Each row comes from the steps of one path. Every step used is in the known rows, and no mark comes twice. Write the path behind each row, first mark first.
In the rows, 128 means zero.
Known rows:
j, v: [118 123 113 102 163  97 147 126 145 121 111 119 105 121 178 125 127 113
 111 132 131 139]
x, v: [129 111 113 122 112  76 122 124 120  96 143 137 132 137 150 139 168  98
 127 134 140 139]
k, v, l, a: [115 228 149  82 158  75 138 129 129  84 105 128 124 121 129 118  96 130
 135  81 152 123]
x, v, l: [130 140 138 114 102  53 108 119 137  85 145 139 139 124 130 135 164  96
 124 106 147 120]
m, v, k: [133 100 137  90 139 132 171 113 135 174 170  94 138 135 113 177 170  90
 133 137 110 127]
v, q, a: [121 131 165  78 137 160 190  92 157 182 149  98 185 103 129 137 153 151
 141 115 141 128]
k, v, l, a, q: [111 219 164  89 194  81 115 124 147  70 122 110 128 108 120 114  94 152
 102  56 143 162]
q, a, m, v, l: [126 177 163  72 156  78 198 146 227  97  96 118 159 129 120 144 109 112
 140  61 154 151]
q, a, k, v: [137 197 162  83 218 131 213 149 152 137  70 108 131 104 164  98  98 132
  91  61 150 181]
v, k: [133 112 144 113 121 158 147 106 121 174 159 102 142 133 117 151 162 149
 137 124 108 124]
a, x, v, q: [108  93 149 112 122  89 133 106 147 128 152 111 210 140 151 140 179  69
 143 108 154 123]
j, a, k: [122 164 138 104 186 119 170 130 147 144  95  78 100  65 142  98  89 151
  96 108 154 142]
q, a, m: [124 166 146 102 150 129 179 150 190 106  89 119 167 137 138 130 100 166
 144  69 142 158]
k, v, l: [125 180 163 106 161  85 137 141 136  94 116 135 121 135 118 114 116 116
 127  89 132 136]
v, l, a, m: [121 199 145  99 126  74 127 131 173  58  93 117 144 132 109 125  94 162
 148  57 150 111]
l, a: [117 172 115 103 121 117 130 116 125 118 120 118 127 114 140 129 113 143
 136 119 146 113]
v, q: [130  95 152 109 127 138 148  91 132 152 162 100 168 118 109 143 166 128
 138 133 132 107]
m, v, q: [127  81 144  85 146 112 170 100 145 151 173  96 152 121 105 169 178  77
 135 142 133 115]
k, v: [126 158 135 113 173 112 147 146 117 103 116 129 121 142 135 128 119 112
 126 111 126 152]
m, v: [126 115 122 106 147 100 153 137 145 126 137 123 119 133 124 153 140  72
 124 136 129 134]
x, v, q: [128  79 139 104 109  89 142  85 123 118 175 111 174 124 131 162 206  93
 137 135 138 120]
k, v, q, a: [118 159 175  66 183 145 213 108 147 160 134 100 178 113 139 139 139 139
 138  98 144 154]
a, l: [103 149 122 128 134 132 104 138 144 117 165  96 153 142 120 119 101 136
 129 115 110 168]
m, v, l, a, q: [114 173 149  88 169  71 117 114 171  92 144 103 122  97 108 140 111 109
  95  83 153 144]
q, a: [129 163 140 102 143 153 174 131 155 160 113 122 149 111 145 122 114 151
 129 106 140 146]

Which path is each row?
[ 96 169 185  68 190 144 204 128 170 169 112 101 216 129 159 113 114 113
 145  70 155 156] | k, v, q, a, x
[102 169 115 106 115  71 113 134 138  93 109 130 172 137 174 124 124  81
 135  97 174 130] | l, a, x, v
[106 142 177  90 147 163 185 109 181 195 123 103 221 123 147 115 125 122
 147  88 157 130] | v, q, a, x
[114 142 155  86 128 130 180 120 160 183 133 106 210 135 174 140 159 112
 142  83 145 155] | q, a, x, v, k
[125 108 130  89 160 131 165 103 138 168 143  94 123 127 165 148 160 132
 124 125 114 133] | j, v, k
[126 141 127  70 143 104 183 124 168 112 132  76 151 145 115 184 140 125
 156  96 129 126] | l, a, m, v, k
[121 119 160  57 157 132 218  99 177 179 159  92 179 106 128 167 165  92
 133 125 152 138] | m, v, q, a
[128 137 146  97 136  78 140 128 161 114 136 123 118 123 112 144 134  73
 124 117 137 119] | m, v, l
[129 120 125 111 156  80 161 159 177  73 111 117 135 153 120 160 127  90
 139 110 127 148] | a, m, v
[133 131 160  56 213 128 228  99 187 181 100  69 151  74 184 113 149 126
  94  81 163 151] | j, v, q, a, k
[128 139 152  66 162 129 227 132 199 153 129  84 173 140 124 174 144 133
 150  83 124 160] | q, a, m, v, k
[143 132 175  76 176 158 212  94 166 187 114  80 171  84 136 114 144 142
 104  76 157 135] | v, q, a, k
[114 193 146  88 228 105 190 150 136 122  79  79  95  82 149 100  79 138
  90  94 149 163] | j, a, k, v
[142 126 175  93 205 119 185 116 127 133 114  81 149 112 127 122 153 110
 105  85 133 143] | a, k, v, q
[137 161 148 111 210 107 166 150 124 106  84 109 111 118 144 101 112 108
  93  79 135 162] | a, k, v
[110 151 131  85 113 100 137 109 128 146 137 100 186 139 160 140 154 101
 146  98 154 122] | l, a, x, v, k
[115 123 136  67 149  81 184 110 177  89 131  80 170 132 105 178 151 107
 158 100 147 112] | l, a, m, v, q
[121 124 163  97 170 119 167 110 121 126 153 103 156 132 120 145 151 118
 135 118 123 133] | k, v, q
[101 180 131 109 130 120 124 135 149 128  93 121 161 131 157 106  82 114
 141  90 157 118] | l, a, x
[139 175 129 102 158 121 148 123 132 119  87  97 116  94 143 104 107 138
  99  84 156 118] | l, a, k
[110 121 123 128 124  79 115 142 142 107 116 134 172 153 168 122 141  68
 130 104 154 141] | a, x, v
[ 96 187 139 101 143 157 150 139 173 146 152  93 172 124 139 112  90 153
 127  91 124 184] | q, a, l
